Known rows, with every step that occurs
midig kefa teded kesavu: [ -2.6 -14.7  18.4   7.1  -4.0  -1.9  16.0  -6.8 -11.5   4.1  -2.8 -14.0
   1.9 -24.8  25.4 -25.1  13.0  12.5 -16.7   8.5]
kigem voguz: [ -4.7  -3.2  -1.4  -1.6  -3.7   6.0  23.7  -0.6 -22.9 -24.0  -1.5  -6.7
   3.7   7.3  14.6  -2.4   4.3   7.8 -10.6  15.4]
kesavu teded: [ -3.9   0.4   0.6   8.2  -8.6  13.4  -0.7   0.3   0.4 -14.9  -5.2   5.5
   2.5  -1.9  -5.6  -1.8 -12.6  12.3 -10.6  -3.0]
voguz teded: [  6.7   9.1   9.5   5.8  11.5  11.8  -6.6  -5.1  27.1 -14.3  -5.1   0.9
  -2.5  -6.5   7.6  -6.3 -13.5   6.2   2.4  -7.1]
kigem kesavu: [ -7.2   2.7   6.3  -1.8  -0.1  -6.6   5.2  -3.7   0.5  -2.1   6.9 -16.7
   5.1  -4.1   6.9   0.6  35.1   5.7  -7.4 -10.0]
kigem kesavu teded: [-10.8   2.9   5.5   6.6  -9.0   6.7   5.5  -1.9   1.4 -16.8  -0.5  -8.9
   7.0  -5.9   0.9  -0.9  16.4  16.6 -15.2 -10.8]
teded kesavu: [ -2.0   5.1   4.6  11.7   1.2  -0.4  24.9  -4.3 -22.9  29.6  -3.1 -15.4
  -0.7  -4.0  22.1  -5.3  18.2   0.7 -17.3  -2.4]
midig kefa: [  0.2  -4.4  32.1  -8.0  -9.3 -13.9  12.2   3.6  12.1 -18.5   7.2   2.7
   5.7 -16.2  -3.3  -4.6   4.6   7.8  11.1  18.6]
kefa midig kigem kesavu: [-10.0 -23.9  12.3  -2.0  11.1 -24.1  36.6  -0.7   0.6 -40.1   4.4 -18.7
  17.7 -11.3  -4.2   5.7  52.1 -11.1 -16.5 -14.4]
midig kigem kesavu teded voguz: [ -7.5   6.3  12.0  -8.1  11.4  -3.7  23.1   9.9  -8.9 -26.8  -3.6 -20.0
   8.7 -10.7  -6.5  13.0   5.4   4.0 -21.8  -0.2]
midig kefa kigem kesavu: [ -8.0 -23.7  24.1   6.9   5.5 -30.7  20.5  -7.8   9.0 -33.9   7.8 -23.7
   9.6 -15.1   2.3  -3.4  33.6   3.6 -10.8  -7.5]
voguz teded kefa midig: [  2.7  -0.4   5.7  15.3  13.2 -10.4   2.1 -16.3  20.4  -6.0 -19.8  -4.5
   3.1  -2.0   0.4  22.9 -18.9 -17.4 -16.8  18.7]
kefa teded: [ -0.7 -21.8  -5.4   0.3   0.7   9.8 -20.6  -8.1   1.9 -17.0  -4.1  -1.1
  -2.0 -12.6   7.8 -22.1  -8.1   6.5  -8.0  -3.3]
kefa midig kigem: [ -3.1 -34.5   6.0  -1.4  15.2 -22.1  37.1   1.0  -1.1 -47.4  -2.5  -1.9
  15.1 -10.5 -13.4   4.7  19.7 -21.1 -12.0  -4.6]
voguz teded kefa midig kigem kesavu: [ -6.3 -14.0  17.7   1.2  17.4 -21.5  33.3  -6.3  12.6 -35.0  -4.9 -19.3
  12.1 -13.0   4.0   8.7  35.4  -8.3 -21.2  -6.6]
midig kefa teded: [  0.2 -24.1  19.9  -5.5  -6.7  -2.4  -9.3  -3.9  11.9 -32.1   1.0   0.9
   2.7 -24.8   3.8 -26.2  -4.4  13.7   0.1  11.7]
teded kefa: [  0.8   9.0   2.3   1.6   0.6  -9.1   0.8  -3.3  -5.0  26.0 -13.1   0.4
  -7.4   3.8   7.2  13.3 -16.4  -1.7 -10.0  22.2]

Rows
[ -5.2 -27.5   9.0   4.3  11.7 -20.5  37.7  -1.5  -3.6 -39.8 -14.5   1.2
  11.6  -8.6 -10.8  11.3   1.3 -16.0 -22.6   7.9] | kesavu teded kefa midig kigem
[  4.6  17.1   7.4   4.5   7.4   2.5   8.9  -7.3   1.9  -3.1 -18.3  -4.1
  -7.4   2.8  22.4   7.0 -24.5   7.4 -15.5  25.6] | kigem voguz teded kefa
[-10.7 -17.1   3.9  18.8   1.3  -4.4   8.1  -8.1   1.8 -31.7  -2.3 -15.6
   7.4  -4.2  -2.6  -3.6  13.0   9.9 -23.5 -17.7] | kefa kigem kesavu teded
[  0.9  -6.7  24.0  20.1  10.8  -5.3  44.1  -9.5  -9.0 -21.0  -7.9 -23.1
   3.1 -13.0  34.5 -14.7   8.2  10.8 -24.1   7.2] | midig kefa kigem voguz teded kesavu
[-10.7 -19.3  19.4  14.0  -4.0 -10.7  15.4  -6.9   6.6 -42.6   0.7 -14.6
  11.0 -12.9  -4.3  -5.0  14.3  14.7 -19.3  -7.6] | midig kefa kigem kesavu teded
[ -2.3   8.4   3.3   8.8  -6.5   1.9  -1.6  -3.6  -3.9  14.9 -17.8   4.3
  -5.6   2.8   4.1  11.5 -28.1   7.0 -17.4  19.8] | kesavu teded kefa
[ -3.0  15.2   2.3  -2.2   5.8   7.1   1.6   8.0  -6.6  -9.1  -9.0  -8.8
   1.1  -2.3 -10.0  16.1 -26.3   3.5 -14.7  11.7] | kesavu teded voguz
[ -7.5 -15.5   4.5  13.3  12.3 -27.8  11.1 -12.8  -1.2  -6.3  -4.8 -25.3
   1.3  -1.0   9.8   8.4  19.9  -3.6 -24.4  -4.6] | teded kefa kigem kesavu
[  1.6  -4.1  17.3 -14.4   7.3  -6.2  -6.1   3.7   3.7 -24.8  -3.5 -12.9
   0.8 -21.2  -2.3  -2.6 -17.8   4.1  -6.6  22.9] | midig kefa teded voguz
[ -7.3  18.8   6.3  -2.9   5.5   3.3   7.1   5.5  -6.7 -12.2  -5.0 -20.0
   4.4  -5.8  -5.0  17.2  -3.9   6.9 -19.6   5.3] | kigem kesavu teded voguz
[  0.9  -0.9  -3.3  -8.7  12.8   1.9 -13.5   0.9  -4.3 -12.3  -8.5 -13.6
  -2.4 -11.7   0.1   0.7 -19.7  -1.2 -13.9  10.5] | kefa teded voguz
[ -2.3 -28.2   8.5   0.0  15.0 -27.6  37.4  -1.4  -4.9 -31.9 -11.4  -2.7
  10.2  -8.0  -8.4  12.6   7.4 -21.9 -19.1   9.0] | teded kefa midig kigem
[  6.3  17.1   8.0   6.4   9.1   1.5  -6.2  -8.0  17.2  13.2 -17.4   1.2
  -9.1  -1.5  13.8   8.3 -28.9   3.1  -7.4  17.0] | voguz teded kefa
[ -1.2  -6.3  13.8  16.2  15.9  -0.9  55.1  -6.8 -13.8 -24.1 -10.9 -21.1
   8.3  -9.3  29.4  -7.3  18.2  -0.6 -29.4  -0.5] | kefa midig kigem voguz teded kesavu
[  0.4   0.7  14.8  10.9  13.9   4.9  49.8  -1.4 -17.9 -15.6  -8.1 -18.3
   3.4  -9.0  34.8 -15.7  15.5   9.6 -24.2  -2.1] | midig kigem voguz teded kesavu
[-12.9 -19.8  10.3   6.6   1.3  -5.5  28.7  -2.1   1.0 -46.8  -2.3 -10.0
  16.4 -12.3  -7.6   1.4  28.4   3.5 -22.1 -14.3] | kefa midig kigem kesavu teded
[ -7.2   0.9   4.8   5.3  13.3  -7.5   7.8   1.3  -5.8 -23.6  -6.3 -24.6
   4.2  -5.3  -6.8  15.9  -3.3   2.1 -26.3  -0.6] | kefa kigem kesavu teded voguz
[  3.9 -11.4   5.9  14.9  18.9   3.1  17.3 -10.8   9.1 -53.0  -9.0 -11.7
   1.3   0.1  15.5  -9.6 -13.1   6.2 -15.5  -2.7] | kefa kigem voguz teded
